Each row was made from one walk, in order. Every step used is in the known rows, and no mark comes twice. Write each row's walk.
(in the rows, 128 means zero)
Known rows
gusan/gara: 159; 117; 108; 149; 130; 86; 138; 114; 112; 107; 110; 110; 158; 124; 146; 94; 143; 143; 141; 120; 134
pakon/gara/dapep/potapot/fizuk: 154; 143; 95; 158; 131; 94; 133; 124; 90; 154; 123; 112; 195; 128; 113; 124; 134; 139; 145; 44; 135
fizuk/nopem/potapot/gusan/gara: 130; 127; 98; 171; 126; 105; 151; 126; 111; 65; 141; 119; 167; 114; 159; 101; 169; 138; 159; 98; 152
fizuk/nopem/potapot: 102; 131; 99; 133; 114; 144; 151; 101; 114; 113; 167; 122; 156; 139; 152; 111; 159; 151; 122; 102; 173
nopem/potapot: 110; 136; 112; 137; 108; 124; 148; 105; 114; 124; 146; 118; 179; 132; 127; 126; 156; 148; 121; 110; 171
fizuk/nopem/pakon/gara/potapot/gusan: 121; 122; 73; 151; 117; 116; 152; 154; 78; 71; 134; 99; 109; 138; 139; 124; 122; 128; 171; 37; 159
dapep/potapot: 124; 131; 102; 135; 132; 130; 148; 116; 81; 123; 132; 118; 153; 156; 118; 124; 171; 161; 128; 117; 154
pakon/gara: 136; 109; 95; 157; 127; 97; 130; 118; 110; 138; 122; 107; 148; 115; 133; 111; 129; 136; 133; 94; 136
nopem/misu: 154; 140; 117; 148; 129; 98; 129; 104; 102; 100; 142; 108; 137; 157; 127; 110; 133; 155; 131; 166; 158
pakon/gara/fizuk/nopem/potapot: 136; 130; 96; 157; 102; 124; 139; 100; 107; 118; 191; 112; 172; 125; 162; 110; 117; 136; 125; 53; 170
nopem/gara/dapep/potapot: 157; 151; 104; 133; 144; 131; 118; 113; 42; 99; 133; 124; 162; 144; 122; 122; 132; 144; 133; 101; 170
gara/potapot/gusan: 121; 144; 96; 160; 132; 132; 152; 134; 98; 99; 113; 107; 153; 124; 109; 119; 149; 139; 155; 85; 146
potapot/pakon/gara: 153; 111; 92; 149; 118; 88; 144; 126; 113; 130; 105; 106; 124; 118; 138; 140; 109; 124; 138; 106; 134
potapot/gusan/gara/fizuk/nopem/pakon: 175; 131; 103; 141; 159; 95; 166; 134; 104; 68; 164; 104; 123; 147; 169; 107; 120; 137; 170; 59; 147
potapot/gusan/gara/fizuk: 183; 131; 112; 173; 159; 82; 152; 122; 121; 97; 132; 106; 170; 112; 145; 103; 134; 133; 161; 81; 127
pakon/gara/fizuk: 166; 119; 104; 155; 131; 97; 135; 108; 115; 140; 152; 102; 161; 119; 140; 111; 104; 135; 130; 63; 142
gusan/gara/dapep/potapot/fizuk/nopem: 169; 150; 100; 144; 145; 103; 145; 114; 94; 118; 135; 118; 177; 149; 145; 88; 147; 148; 152; 76; 131
gara/potapot/fizuk: 143; 150; 103; 145; 112; 115; 141; 126; 139; 144; 135; 105; 181; 149; 118; 110; 143; 144; 141; 73; 141
gusan/gara/fizuk/nopem/misu: 198; 142; 115; 165; 133; 88; 129; 93; 104; 66; 178; 105; 135; 162; 171; 72; 112; 148; 139; 134; 153

Which walk is each row?
138; 144; 99; 128; 103; 130; 160; 124; 91; 113; 97; 107; 132; 144; 120; 139; 118; 133; 141; 122; 153
gara/potapot/pakon
138; 138; 90; 170; 146; 108; 139; 133; 55; 107; 98; 113; 165; 103; 104; 136; 136; 134; 162; 56; 139
pakon/gara/dapep/potapot/gusan
177; 133; 100; 169; 166; 99; 153; 117; 118; 88; 157; 110; 143; 114; 167; 88; 135; 138; 159; 73; 132
potapot/gusan/gara/fizuk/nopem
173; 130; 98; 150; 112; 102; 157; 124; 81; 123; 138; 106; 145; 147; 132; 148; 114; 134; 132; 75; 145
dapep/potapot/pakon/gara/fizuk
143; 119; 81; 133; 121; 97; 145; 145; 102; 120; 166; 110; 135; 176; 143; 133; 150; 152; 145; 37; 152
dapep/potapot/fizuk/nopem/pakon/gara
138; 133; 96; 145; 127; 116; 133; 112; 48; 127; 107; 113; 163; 120; 110; 122; 124; 140; 137; 74; 147
pakon/gara/dapep/potapot
171; 148; 97; 117; 141; 98; 154; 127; 74; 99; 137; 113; 151; 173; 147; 110; 134; 149; 161; 57; 150
gusan/gara/dapep/potapot/fizuk/nopem/pakon
136; 129; 106; 177; 115; 85; 143; 131; 111; 75; 116; 115; 196; 109; 139; 117; 171; 134; 158; 103; 150
nopem/potapot/gusan/gara
131; 151; 107; 122; 148; 142; 149; 104; 54; 133; 115; 118; 157; 141; 106; 122; 141; 154; 131; 96; 154
gara/dapep/potapot
136; 149; 91; 143; 124; 134; 145; 120; 138; 136; 159; 109; 156; 150; 139; 97; 145; 148; 138; 66; 143
gara/potapot/fizuk/nopem
124; 118; 86; 151; 90; 113; 151; 121; 104; 105; 139; 116; 135; 124; 158; 137; 123; 124; 131; 101; 162
fizuk/nopem/potapot/pakon/gara
189; 162; 105; 164; 130; 85; 129; 107; 83; 81; 144; 113; 169; 178; 144; 84; 137; 153; 152; 109; 143
gusan/gara/dapep/potapot/fizuk/nopem/misu
173; 138; 108; 143; 103; 111; 161; 106; 110; 84; 160; 113; 155; 148; 178; 112; 113; 129; 136; 99; 161
gusan/gara/fizuk/nopem/potapot/pakon
128; 120; 89; 132; 88; 103; 141; 139; 74; 103; 115; 95; 131; 147; 123; 132; 105; 130; 150; 53; 163
nopem/pakon/gara/potapot
144; 158; 97; 127; 160; 140; 151; 107; 98; 147; 152; 122; 163; 154; 130; 109; 149; 157; 138; 66; 144
gara/dapep/potapot/fizuk/nopem
144; 115; 89; 152; 109; 99; 150; 135; 74; 114; 108; 112; 137; 137; 124; 153; 136; 136; 136; 103; 142
dapep/potapot/pakon/gara
146; 127; 98; 143; 138; 106; 130; 105; 85; 144; 104; 106; 153; 95; 123; 112; 96; 128; 138; 73; 139
pakon/gara/dapep
124; 125; 96; 100; 148; 133; 164; 119; 99; 113; 157; 111; 98; 162; 154; 122; 129; 153; 138; 96; 165
fizuk/nopem/pakon
179; 128; 107; 147; 145; 110; 146; 97; 114; 106; 167; 109; 147; 135; 175; 73; 118; 142; 136; 91; 140
gusan/gara/fizuk/nopem
